Each row was made from one small tree. Brackets hold a mark, then the marks that hang from it, in the order of their numbers. Every link used is in the known rows. Write each row's tree.
Known rows:
[j603 j493 [j562 j267]]: [  2.2 -22.6  -7.2  -1.4   6.0 -14.6 -10.2  31.9   7.8  15.9  23.7 -21.5
 -33.4  -0.9   5.2   3.3   8.6   7.9  11.2  16.3]
[j94 j742 j967]: [-30.8   4.0  -7.3   1.2   6.8   7.9  17.5 -25.8  -6.3  -4.0 -15.4   5.9
 -11.1  16.4  -4.1 -18.5   3.9 -23.3  -9.7  -1.1]
[j672 [j493 [j603 j562]]]: [ 21.4 -39.8 -11.4 -11.0  12.5  14.9 -19.2  13.2  -1.2  15.1  18.9 -10.1
 -20.3   4.3   4.6  20.6  -1.3  34.3  10.0   7.7]
[j94 [j493 j603] [j742 [j267 j562]]]: [  8.4 -22.4 -18.3 -25.6   8.0   5.5  27.3   6.5 -21.8  -2.3  14.4 -13.7
 -44.9   9.8 -32.6  17.1  -8.7 -22.9  -5.6   5.0]
[j672 [j493 [j603 [j562 j267]]]]: [ 34.9 -43.6  -7.5 -12.1  11.3  -1.6 -23.7  31.5  -1.5  21.2  31.6 -12.5
 -28.6  12.5  -2.6  23.4  11.8  27.7  10.7  14.3]
[j493 [j603 [j562 j267]]]: [ 25.4 -44.5   1.9  -5.0  13.8 -11.8 -12.5  24.1  14.9   5.0  28.5 -18.6
 -40.1   1.2 -15.7   8.9  15.6  16.3  16.9   5.8]
[j94 j493]: [ 28.7  -6.6   2.3  -4.8  11.7   4.6  16.6   0.5  -3.8   0.4  12.9 -13.1
   0.7   5.0 -10.9  -3.6  -3.6  -3.1   7.2  -2.7]
[j603 j493 j562]: [-12.0 -18.9 -10.3   0.1   7.1   2.0  -5.4  14.1   7.3  10.3  10.7 -19.8
 -25.1  -8.8  11.4   0.4  -4.7  15.5  10.2  10.2]
[j94 [j742 [j267 j562]] j967]: [-47.3  11.0 -21.8 -12.9  -1.3  -4.4  27.0  -8.4 -11.1  -6.6  -2.5  13.2
 -26.0  20.2  -6.4 -15.6   8.3 -44.9 -31.9   9.3]
[j742 [j94 [j493 j603]] [j267 j562]]: [  8.2 -41.2 -19.0 -19.7  23.1   4.2  28.9  10.6  -4.2  -8.6  15.8 -11.7
 -33.5   1.3 -36.1  13.2  15.0 -17.6 -19.2  -1.1]
[j562 j267]: [ 13.6  -3.5   3.9  -1.1  -1.1 -16.3  -5.0  17.9  -0.1   5.7  12.9  -2.1
  -8.8   7.7  -6.5   2.5  13.1  -6.8   0.6   6.4]
[j967 [j94 [j493 [j603 j562]] j742]]: [ 27.0 -46.3  -3.0 -10.9  16.7  17.9  28.6 -18.3  -9.5   6.9  22.1 -28.3
 -44.9  15.7 -25.2  -9.5   4.4   7.5  28.5  11.0]
[j493 [j603 j562]]: [ 12.0 -41.3  -1.8  -3.4  14.5   5.2  -8.6   5.8  15.0  -0.9  16.3 -17.2
 -31.7  -7.1  -9.2   5.7   2.3  23.2  16.8  -0.3]
[j94 j493 [j742 j267] j967]: [-23.8  -2.4 -17.1  -5.5  19.6  11.3  39.5 -24.4 -11.0  -5.0  -3.1   6.0
 -14.4  17.7 -17.6 -15.7  12.1 -30.6 -10.8  -8.3]
[j967 j94]: [ -0.9  -1.7  -4.2   4.4  -9.7   5.5   9.9 -14.4 -13.8  12.4   6.8   2.9
   1.7   6.2   4.4 -14.8  10.1  -4.4   3.9  12.4]
[j94 [j493 j603] j742 j967]: [  6.1 -29.5 -11.5  -3.0  23.2  23.1  24.4 -25.7 -15.1  -0.4   0.6 -14.0
 -24.6  10.1 -26.1  -6.7  -5.9 -16.7   5.2  -8.3]
[j267 j562]: [  6.1   7.1  -1.5 -11.7 -10.3 -10.9   4.7  16.6  -4.1  -0.9  13.4  -5.9
 -11.0   7.7   0.7  -3.3  -7.1 -17.5 -13.9  15.3]
[j267 [j562 j603]]: [ -9.0   3.6  -8.9 -18.7 -22.0 -12.7  17.5  21.2  -3.5  -2.9  21.2 -17.1
 -17.7  15.0  14.4 -16.2  -8.2 -14.6 -18.5  31.5]
[j94 j493 j967]: [ 10.4  -5.8  -5.2   3.8  17.4   9.9  23.7 -14.2  -1.6   0.6  11.7  -4.9
   6.0  10.0  -6.5 -24.4   3.9 -19.1  -3.9  -5.4]
[j562 j267 [j603 j493]]: [-16.9 -12.2 -18.8  -4.3 -15.4 -11.1   1.7  29.8 -11.6  18.6  17.6 -22.8
 -23.8   2.1  17.0   0.3  -0.2  -2.0  -3.1  29.4]
[j967 j94 j267]: [  1.0   9.2 -12.3  -1.6 -19.9   8.2   1.5 -20.8 -10.1   6.8  11.1  14.1
  -1.4   7.1   0.6 -13.7  -7.3 -21.9 -16.5  19.8]
[j742 [j94 j493 j967] j267]: [-23.5 -21.3 -18.1   0.9  35.0   9.7  41.4 -19.8   6.9 -10.3  -1.9   7.7
  -3.1   9.3 -20.9 -19.0  35.1 -25.0 -24.2 -14.6]
[j742 [j94 j493 j967]]: [ -2.4 -20.9  -5.2   3.0  32.6  11.2  36.2 -20.4   8.2  -9.9  -1.8  -5.1
   1.9  13.1 -17.9 -25.4  23.3 -20.9 -16.0  -9.9]
[j742 j94 [j267 j562]]: [-28.4  -8.0 -14.2 -15.5   7.3 -10.6  22.1  10.5   4.6 -11.7  -0.5   7.4
 -19.2   7.3 -13.9   1.6  24.5 -24.1 -34.4   6.4]

Write each row's tree:
[  7.5 -37.2 -20.2  -3.2  28.2  24.0  17.9 -27.4   5.9 -12.0   5.6  -0.4
 -15.7   2.8 -32.7  -9.5   0.7 -29.1 -28.3  -6.6]  [j742 [j94 [j493 j603] [j967 j267]]]
[-24.8  -1.3 -24.2 -15.2 -25.1  -5.3  11.1  28.7 -16.2  12.0  18.8 -26.3
 -25.8   2.2  24.2  -6.5 -20.7 -12.6 -17.2  38.1]  [j267 [j562 [j603 j493]]]
[ 29.9   1.7  -9.9  -6.3  -8.7  12.5  17.9 -20.2 -14.0   7.1  23.7   0.8
  -0.3  12.4 -10.2 -17.7 -10.7 -25.5  -9.4  17.0]  [j967 [j94 j493] j267]
[ 35.7   9.6 -11.2 -18.3 -19.1   1.6  22.2  -3.9 -18.6   5.7  37.0  -4.6
 -10.5  19.8  -9.8 -21.2 -17.5 -43.2 -23.3  31.8]  [j967 [j94 j493] [j267 j562]]
[  2.6 -48.4 -16.7  -7.7  33.6  15.2  24.6  -5.3  -0.1  -7.3   1.9  -6.3
 -22.5  -6.4 -36.5  17.3  22.0   0.2  -5.3 -16.1]  [j742 [j94 [j493 j603]] j267]
[ -6.2  19.0 -13.9 -21.1 -29.7   0.2  15.9 -15.1 -22.3   0.7  10.2   6.4
 -27.7  26.7  -7.7 -15.4 -17.5 -48.1 -29.4  36.9]  [j967 [j94 j742] [j267 j562]]
[-35.4   1.3 -16.5  -4.8  -7.5   6.8  25.4 -24.5 -22.5   7.1  -7.3  14.6
 -18.7  13.7  -7.5  -6.3  17.7 -16.8  -3.1   9.9]  [j967 [j94 [j742 j267]]]
[ 41.6 -39.2 -12.1 -10.2   5.4  17.2  10.3 -14.0   1.2   5.7  40.5 -15.6
 -31.6   5.2 -18.8 -11.4  -8.5  -2.6   7.4  16.6]  [j967 [j94 [j493 [j603 j562]]] j267]
[-37.8  -0.6 -25.3 -17.5 -10.1  -3.9  28.1  -6.2  11.7 -18.5  11.4   2.0
 -19.3  24.3   3.8 -37.0   2.9 -50.4 -61.8  32.1]  [j742 [j94 [j967 [j267 [j562 j603]]]]]
[ 17.0   6.1  -9.5 -13.7  -7.6  15.4  28.8 -30.9 -21.6   2.5   9.5  -0.3
 -16.1  24.0 -18.8 -15.2 -13.8 -34.0  -8.5  18.8]  [j967 [j94 j493 j742] j267]
[  6.9  16.1 -14.5 -13.6 -29.8  -3.1   6.0  -4.1 -14.8   5.9  24.4   8.1
 -11.6  15.3   1.3 -17.7 -13.6 -39.8 -30.6  35.0]  [j967 j94 [j267 j562]]
[ -2.3  -2.4  -4.9  -3.4  18.4  12.7  34.3 -25.3  -9.4  -4.0  -3.0  -7.1
 -10.1  21.3 -15.4 -22.1   0.3 -26.4  -3.0  -3.7]  [j94 j493 j742 j967]
[ -5.2  -3.2  -9.8 -13.7  13.7   6.2  32.6  -9.5 -12.4  -5.1  -2.3  -1.5
 -19.4  12.7 -21.9   5.1   4.0 -15.2  -0.1  -5.5]  [j94 j493 [j742 j267]]
[ 12.5   4.8 -13.4  -2.5   7.1  12.2  15.8 -20.9   1.4  -5.0  15.9   5.8
   3.2  11.3  -9.7 -23.6 -12.8 -36.6 -23.9   1.7]  [j94 j493 [j967 j267]]
[-18.1 -13.9 -19.4 -11.0  24.3  -0.9  45.7  -3.7   2.9 -11.6  10.9   2.4
 -13.8  17.0 -20.1 -22.8  28.1 -42.8 -37.6   0.6]  [j742 [j94 j493 j967] [j267 j562]]
[ -0.9   8.1 -13.3  -9.6   8.5  15.0  26.2 -31.5  -6.6 -10.1   1.5   4.1
 -12.8  22.1 -18.4 -21.3 -16.4 -44.7 -23.7   3.6]  [j94 j493 j742 [j967 j267]]
[ 24.9 -21.4 -16.5 -13.5  -2.8  25.7  18.9 -31.6 -27.5   5.7  13.1  -7.0
 -30.6  12.6 -30.0   0.1 -20.6 -24.2  -0.2  14.7]  [j967 [j94 [j493 j603] j742] j267]
[-44.4   4.6 -25.7 -23.5 -30.1  -5.8  42.9  -3.1 -25.8   4.2  13.3  -2.8
 -36.1  29.6   7.4 -22.2   9.8 -30.8 -21.8  41.5]  [j967 [j94 [j742 [j267 [j562 j603]]]]]
[-59.4 -16.6 -37.4 -17.4  -7.1  -5.5  28.4  22.8  -6.7   0.7   5.2 -13.0
 -34.3   1.3   9.7  -1.3  11.1 -19.0 -37.4  29.5]  [j742 j94 [j267 [j562 [j603 j493]]]]
[ -6.6  -4.9 -14.7  -9.6   3.6  11.3  42.3 -23.7 -26.0   7.2   4.7   1.1
 -17.8  19.3 -18.6  -9.5  14.3 -19.7   3.7   6.5]  [j967 [j94 j493 [j742 j267]]]
[  9.7 -62.8  -7.1  -1.1  47.4  16.1  27.5 -14.2  23.5 -10.7  15.2 -21.7
 -29.7   6.3 -27.0 -18.9  25.3   1.8   1.1 -10.3]  [j742 [j94 [j493 [j603 j562]] j967]]
[ 35.5 -35.1  -8.2   0.2   6.1  20.4  16.9 -14.2 -22.2  16.5  22.9 -17.1
 -12.2  -0.1 -17.8  -2.9   0.3   2.7  18.6   5.4]  [j967 [j94 [j493 j603]]]
[ 22.1 -47.2  -6.3   0.4  31.7  14.5  15.0  -8.3  13.0  -0.1  28.1 -22.0
 -25.5   2.8 -14.9 -18.0   6.0   5.3  12.9  -6.4]  [j94 [j493 [j603 j562]] j967]
[-23.4  21.5 -17.8 -16.9 -13.2  -0.4  13.2 -15.9  -6.6 -11.2   3.0  11.3
 -24.3  25.8  -7.4 -21.3 -20.0 -58.5 -43.9  21.3]  [j94 j742 [j967 [j267 j562]]]
[ 15.0  -5.3  -1.4  -7.3   2.4  12.6  37.1 -24.4 -24.5   8.2   5.3 -11.5
 -13.6  23.1 -16.2 -16.4   2.3 -16.2  11.6  11.6]  [j967 [j94 j493 j742]]
[-14.7   0.5 -18.6 -32.5  -9.2  -6.8  50.2  11.7 -15.2  -8.0  19.2 -18.1
 -37.0  28.0  -7.5 -10.5  -3.5 -29.6 -18.1  26.0]  [j94 j493 [j742 [j267 [j562 j603]]]]
[ 37.9 -24.4 -16.5  -6.2  -4.1  23.2   9.0 -20.7 -19.6  10.4  27.2  -5.7
 -15.2   1.1 -21.2  -2.0 -16.4 -15.9  -1.9  12.6]  [j967 [j94 [j493 j603]] j267]
[ 23.9 -30.1  -3.9 -11.5  17.1  18.2  17.3 -10.7 -17.0  -0.6   1.8 -21.0
 -29.5   5.9 -30.8  14.2 -13.2  -1.9  15.9  -5.7]  [j94 [j493 j603] j742]
[ 22.7  12.6 -11.5 -25.3 -18.4   4.8  33.1 -13.9 -26.3   1.7  23.0  -6.6
 -26.6  31.7 -18.5 -18.7 -20.9 -51.5 -22.4  34.0]  [j967 [j94 j493 j742] [j267 j562]]
